Known rows, with every step that occurs
z f: [-0.42, -1.15,  3.16, -3.26, -0.12, -0.04,  2.06,  1.45, -1.54, -0.15,
 -0.42, -0.84,  0.48,  0.35, -2.65,  2.02,  0.03, -2.79, -0.94,  1.76,
  1.81]
k r x t z f l: [-0.65, -0.53,  5.65, -2.46,  0.31,  0.18,  1.79,  6.13,  0.60,  2.43,
  0.33, -0.07, -0.80, -0.57, -4.79,  3.61,  0.85, -2.93, -5.52,  5.86,
  0.35]
r x t z f: [-1.47, -0.74,  4.54, -4.27,  0.50, -0.17,  1.01,  2.40,  0.45,  2.93,
 -0.33,  1.16, -0.91, -1.77, -3.05,  1.77, -0.92, -3.58, -3.14,  4.47,
  1.54]
z f l x r k v: [-0.61, -0.03,  5.66, -2.87,  1.93,  1.42, -2.83,  3.29, -0.66, -0.33,
  0.83, -1.25,  1.90,  2.55, -4.19,  2.78,  2.03, -0.24, -1.67,  3.95,
  2.38]
f l x: [-0.54, -1.58,  2.81, -1.33,  2.30, -0.45,  0.78,  3.94, -1.95,  0.65,
  0.79,  0.58,  1.15,  2.80, -4.52,  2.85,  1.40, -2.24, -1.76,  2.86,
  0.60]
r k z f l: [ 0.70, -1.22,  5.30, -1.87,  0.72,  2.12,  1.82,  4.07, -0.54, -2.17,
  1.62, -1.96,  1.84, -0.04, -3.80,  1.97,  0.47, -2.90, -2.76,  3.52,
  1.56]
l x t z: [-1.41, -1.53,  2.58, -3.67,  2.69, -1.22, -0.41,  3.69,  0.57,  2.55,
  1.02,  2.52, -0.19,  1.52, -4.04,  1.10,  0.86, -3.75, -1.78,  3.63,
  0.59]
r x t z f l: [-1.43, -1.22,  5.15, -3.82,  0.80,  0.43,  0.83,  3.64, -0.10,  1.91,
  0.21,  0.12, -0.42, -1.03, -4.22,  2.83, -0.51, -3.24, -3.73,  5.32,
  0.99]
t z f l x r k: [-0.76, -1.90,  4.49, -4.21,  0.67,  2.81, -2.25,  3.46,  0.45, -0.86,
  0.63,  0.22,  1.86,  1.89, -3.81,  3.83,  2.26, -1.87, -2.06,  5.00,
  2.12]
x l: [ 1.09, -1.03,  0.53, -1.28,  0.79, -0.25,  0.21,  2.61, -0.24,  1.50,
  0.70,  1.27,  0.92,  1.35, -1.26,  1.39,  1.24, -2.80, -1.46,  2.17,
  1.90]
z f l x: [-0.98, -1.46,  4.44, -3.12,  1.27,  0.20,  1.54,  3.81, -3.08, -0.46,
 -0.01, -0.68,  1.21,  2.55, -5.22,  3.15,  0.86, -2.63, -1.62,  3.30,
  1.53]
v k r x t: [ 0.08, -0.29,  4.74, -1.45,  2.56, -1.78,  0.28,  3.37,  0.63,  3.59,
  0.97,  2.58, -1.64, -0.77, -3.61,  0.17,  1.13, -2.11, -3.58,  3.36,
 -0.46]
x r k z: [ 1.73, -0.42,  2.13, -1.22,  1.42,  1.71, -1.05,  2.61,  1.70, -0.09,
  1.57,  0.79,  1.10,  0.48, -1.24,  0.18,  1.94, -3.05, -1.61,  2.19,
  1.30]
t z f l: [-0.02, -2.70,  3.28, -3.21, -0.26,  1.42,  1.67,  3.96, -0.51, -0.69,
  0.59, -1.29,  1.52,  0.57, -4.37,  4.41,  0.40, -2.88, -2.18,  3.67,
  1.94]
x l f z: [ 0.59, -1.12,  1.20, -2.31,  0.85,  0.46,  0.87,  4.29, -0.98,  0.22,
 -0.22, -0.25,  1.73,  1.87, -3.61,  1.35,  2.13, -2.49, -1.67,  3.92,
  2.31]
r x: [-0.04, -0.66,  2.76, -0.92,  0.47, -0.69,  1.32,  1.56, -0.26,  2.87,
 -0.16,  1.65, -0.36, -0.93, -1.75,  1.82, -0.43, -2.24, -2.28,  2.16,
  0.93]
t z f l x: [-0.64, -2.68,  3.99, -3.49,  0.93,  0.99,  1.02,  5.18, -1.54,  0.16,
  0.30, -0.10,  1.57,  2.09, -5.56,  4.24,  0.93, -2.86, -1.98,  4.12,
  2.19]
v k z f l x: [ 1.40, -2.58,  5.13, -2.72,  3.82,  1.11,  1.00,  6.28, -3.14, -0.55,
  1.32,  0.39,  1.84,  2.62, -7.27,  1.85,  1.55, -3.13, -1.18,  2.67,
  2.44]
f z t: [-0.25, -1.79,  2.07, -1.11, -0.41, -0.23,  2.25,  2.59, -1.50, -0.32,
  0.84, -0.74,  1.19,  0.84, -4.53,  2.05,  0.64, -0.34, -2.78,  3.15,
  0.01]
t z: [ 0.41, -2.53,  1.11, -2.06,  0.18,  0.06,  0.83,  2.82,  1.04,  1.26,
  0.82,  1.06,  0.84,  0.12, -2.57,  2.70,  0.41, -2.87, -1.59,  2.23,
  1.54]
r k z f l x t: [-1.11, -0.27,  6.66, -3.59,  3.46,  0.80,  0.40,  4.96, -1.06, -0.90,
  1.82, -0.27,  0.95,  1.31, -5.22,  0.29,  0.87, -3.69, -3.03,  4.90,
  0.61]
r k z t: [ 0.78, -1.23,  3.95, -0.49,  0.81,  1.32,  1.85,  2.56,  0.40, -0.35,
  1.74,  0.36,  1.81, -0.14, -3.01,  1.00,  0.27, -1.48, -3.12,  2.83,
  0.61]

Rows
[ 1.82, -0.62,  3.95, -1.07,  1.75,  0.29,  0.22,  5.08, -0.35,  3.51,
 -0.48,  2.71,  0.62,  0.71, -3.56,  1.72,  2.47, -2.00, -2.97,  3.77,
  2.71] | v k r x l f
[ 0.72, -0.84,  4.65, -2.37,  0.45,  1.37,  1.58,  2.77,  0.02, -1.30,
  1.02, -0.91,  1.34, -0.59, -2.60,  0.70,  0.05, -3.11, -1.89,  2.59,
  2.00] | r k z f
[ 2.32, -0.96,  3.23,  0.01,  1.38, -0.33, -0.28,  4.82,  0.26,  3.69,
  0.76,  3.22, -0.07,  0.20, -2.81,  1.68,  1.97, -1.55, -3.39,  3.11,
  1.60] | v k r x l
[ 1.70,  0.41,  2.25,  0.49,  0.23, -0.63,  0.91,  5.24,  0.46,  4.13,
  0.09,  2.40, -0.26,  0.59, -1.72,  2.05,  1.70, -2.31, -4.05,  3.43,
  1.14] | k r x l
[-0.09, -2.05,  2.91, -4.07,  0.99,  1.91, -0.98,  4.65, -0.95,  0.17,
 -0.05,  0.21,  1.48,  3.17, -4.94,  4.09,  2.48, -2.88, -1.61,  4.05,
  2.46] | t z f l x r
[ 1.84, -1.00,  3.84, -0.98,  1.35,  0.50,  0.16,  6.32, -0.56,  2.41,
 -0.17,  1.50,  0.74,  0.77, -5.12,  1.51,  2.95, -1.32, -3.58,  4.74,
  2.05] | v k r x l f z
[ 0.83,  0.06,  3.33,  0.59, -0.10, -1.04,  2.13,  4.04,  0.27,  3.25,
 -0.09,  1.59, -0.67, -0.17, -2.33,  2.33,  0.85, -2.08, -3.94,  2.61,
  0.16] | k r x
[ 0.75, -1.25,  4.30, -2.12,  2.60,  0.89,  2.30,  6.74, -2.90, -0.25,
  0.67, -0.53,  1.52,  3.04, -6.06,  2.28,  1.10, -3.70, -1.87,  3.08,
  2.06] | k z f l x
[ 0.05, -2.34,  2.86, -3.70, -0.66,  0.87,  1.68,  2.82, -0.03,  0.22,
 -0.01, -0.29,  0.90, -0.24, -3.08,  2.97, -0.02, -3.14, -1.45,  2.72,
  2.43] | t z f
[ 0.60, -0.14,  4.26, -3.35,  1.72,  2.03, -0.87,  3.62, -0.40, -0.38,
  0.49,  0.78,  1.31,  1.92, -3.15,  0.42,  1.99, -3.20, -1.10,  3.07,
  2.52] | l x r k z f
[ 0.79, -0.82,  3.93, -0.90,  2.44,  2.42, -0.68,  4.47, -0.63, -0.34,
  1.75,  0.85,  2.37,  3.22, -4.70,  1.91,  2.70, -1.18, -3.27,  4.32,
  0.79] | f l x r k z t
[ 1.40, -1.30,  4.17, -0.03,  1.22, -0.81,  0.69,  3.79, -0.03,  2.93,
  0.47,  2.44, -0.41, -0.51, -3.50,  1.70,  1.22, -1.25, -3.18,  2.27,
  0.55] | v k r x
[-0.35, -1.53,  3.77, -2.61,  0.13,  0.58,  2.16,  2.71, -2.15, -1.22,
  0.17, -1.87,  1.08,  0.92, -3.76,  3.14,  0.43, -2.48, -1.92,  2.82,
  1.36] | z f l
[-0.15,  0.09,  3.59, -1.74,  2.55,  0.04, -3.73,  2.04,  1.02,  1.64,
  1.13,  0.97,  1.28,  1.93, -2.50,  1.13,  1.92, -0.37, -0.97,  2.46,
  1.84] | l x r k v
[ 1.06,  0.26,  3.16, -0.33,  0.27,  0.04,  1.66,  6.68, -0.22,  2.71,
 -0.68,  0.72,  0.60,  1.02, -3.93,  2.01,  2.49, -1.85, -4.38,  5.20,
  1.73] | k r x l f z
[ 2.07, -2.27,  3.96, -3.04,  1.95,  0.99,  1.46,  3.92, -1.64, -0.39,
  1.01,  0.06,  1.15,  0.35, -4.72,  0.65,  0.62, -3.45, -0.61,  1.37,
  2.67] | v k z f
[-1.81, -0.26,  2.81, -3.25,  3.03, -1.92,  0.05,  2.58, -0.90,  1.98,
  0.56,  1.92, -0.48,  1.96, -3.55, -0.13,  0.86, -3.43, -1.50,  2.84,
  0.04] | l x t
[ 1.57, -1.83,  2.85, -0.77,  1.44, -0.67,  0.76,  3.80, -0.22,  0.98,
  1.31,  1.16,  0.34,  0.81, -3.78,  1.62,  2.05, -1.60, -1.98,  1.44,
  0.57] | v k r
[-0.08, -0.62,  1.16, -2.44,  1.89, -0.09, -1.30,  2.34, -0.85,  1.62,
 -0.19,  2.04,  0.47,  3.18, -2.66,  1.20,  2.50, -2.50, -0.50,  1.85,
  1.36] | l x r
[-1.38, -1.90,  3.04, -3.04,  3.14, -0.56, -0.41,  5.01, -0.08,  1.68,
  1.37,  1.64,  0.47,  2.09, -5.21,  2.33,  1.33, -3.33, -2.80,  4.53,
  0.07] | f l x t z
[-0.11, -0.26,  3.60, -1.25,  0.83, -1.17,  0.96,  4.91,  2.20,  4.42,
  0.67,  2.41, -1.47, -0.77, -3.07,  1.72,  0.72, -3.06, -4.88,  4.43,
 -0.22] | k r x t z
[ 1.35, -0.65,  3.21, -2.53,  2.51,  1.74,  0.18,  6.10, -2.35, -0.09,
  0.29, -0.14,  1.53,  4.01, -5.31,  2.13,  2.70, -3.85, -1.43,  3.16,
  2.30] | k z f l x r
[-0.50, -1.24,  2.39, -2.58,  0.60, -0.05,  1.88,  3.32, -1.23, -0.49,
 -0.44, -1.08,  1.29,  0.94, -4.36,  1.55,  1.26, -2.28, -1.37,  3.14,
  1.03] | l f z
[-1.27, -1.34,  3.41, -4.87,  0.50, -0.04,  1.04,  2.52,  0.27,  0.89,
  0.40,  0.05, -0.15, -0.26, -3.30,  1.52, -0.06, -4.02, -1.95,  3.73,
  1.50] | x t z f
[ 2.55, -2.57,  2.41, -1.20,  2.90,  0.23,  0.75,  4.05, -0.60,  0.62,
  1.90,  1.45,  1.04,  0.62, -4.08,  0.36,  0.94, -3.16, -0.74,  0.98,
  1.69] | v k z
[-0.01, -1.07,  1.55, -1.95,  2.30,  0.36, -1.32,  3.65, -1.34,  0.76,
  0.42,  1.01,  1.07,  3.63, -3.81,  2.64,  2.97, -2.24, -1.46,  2.76,
  0.80] | f l x r
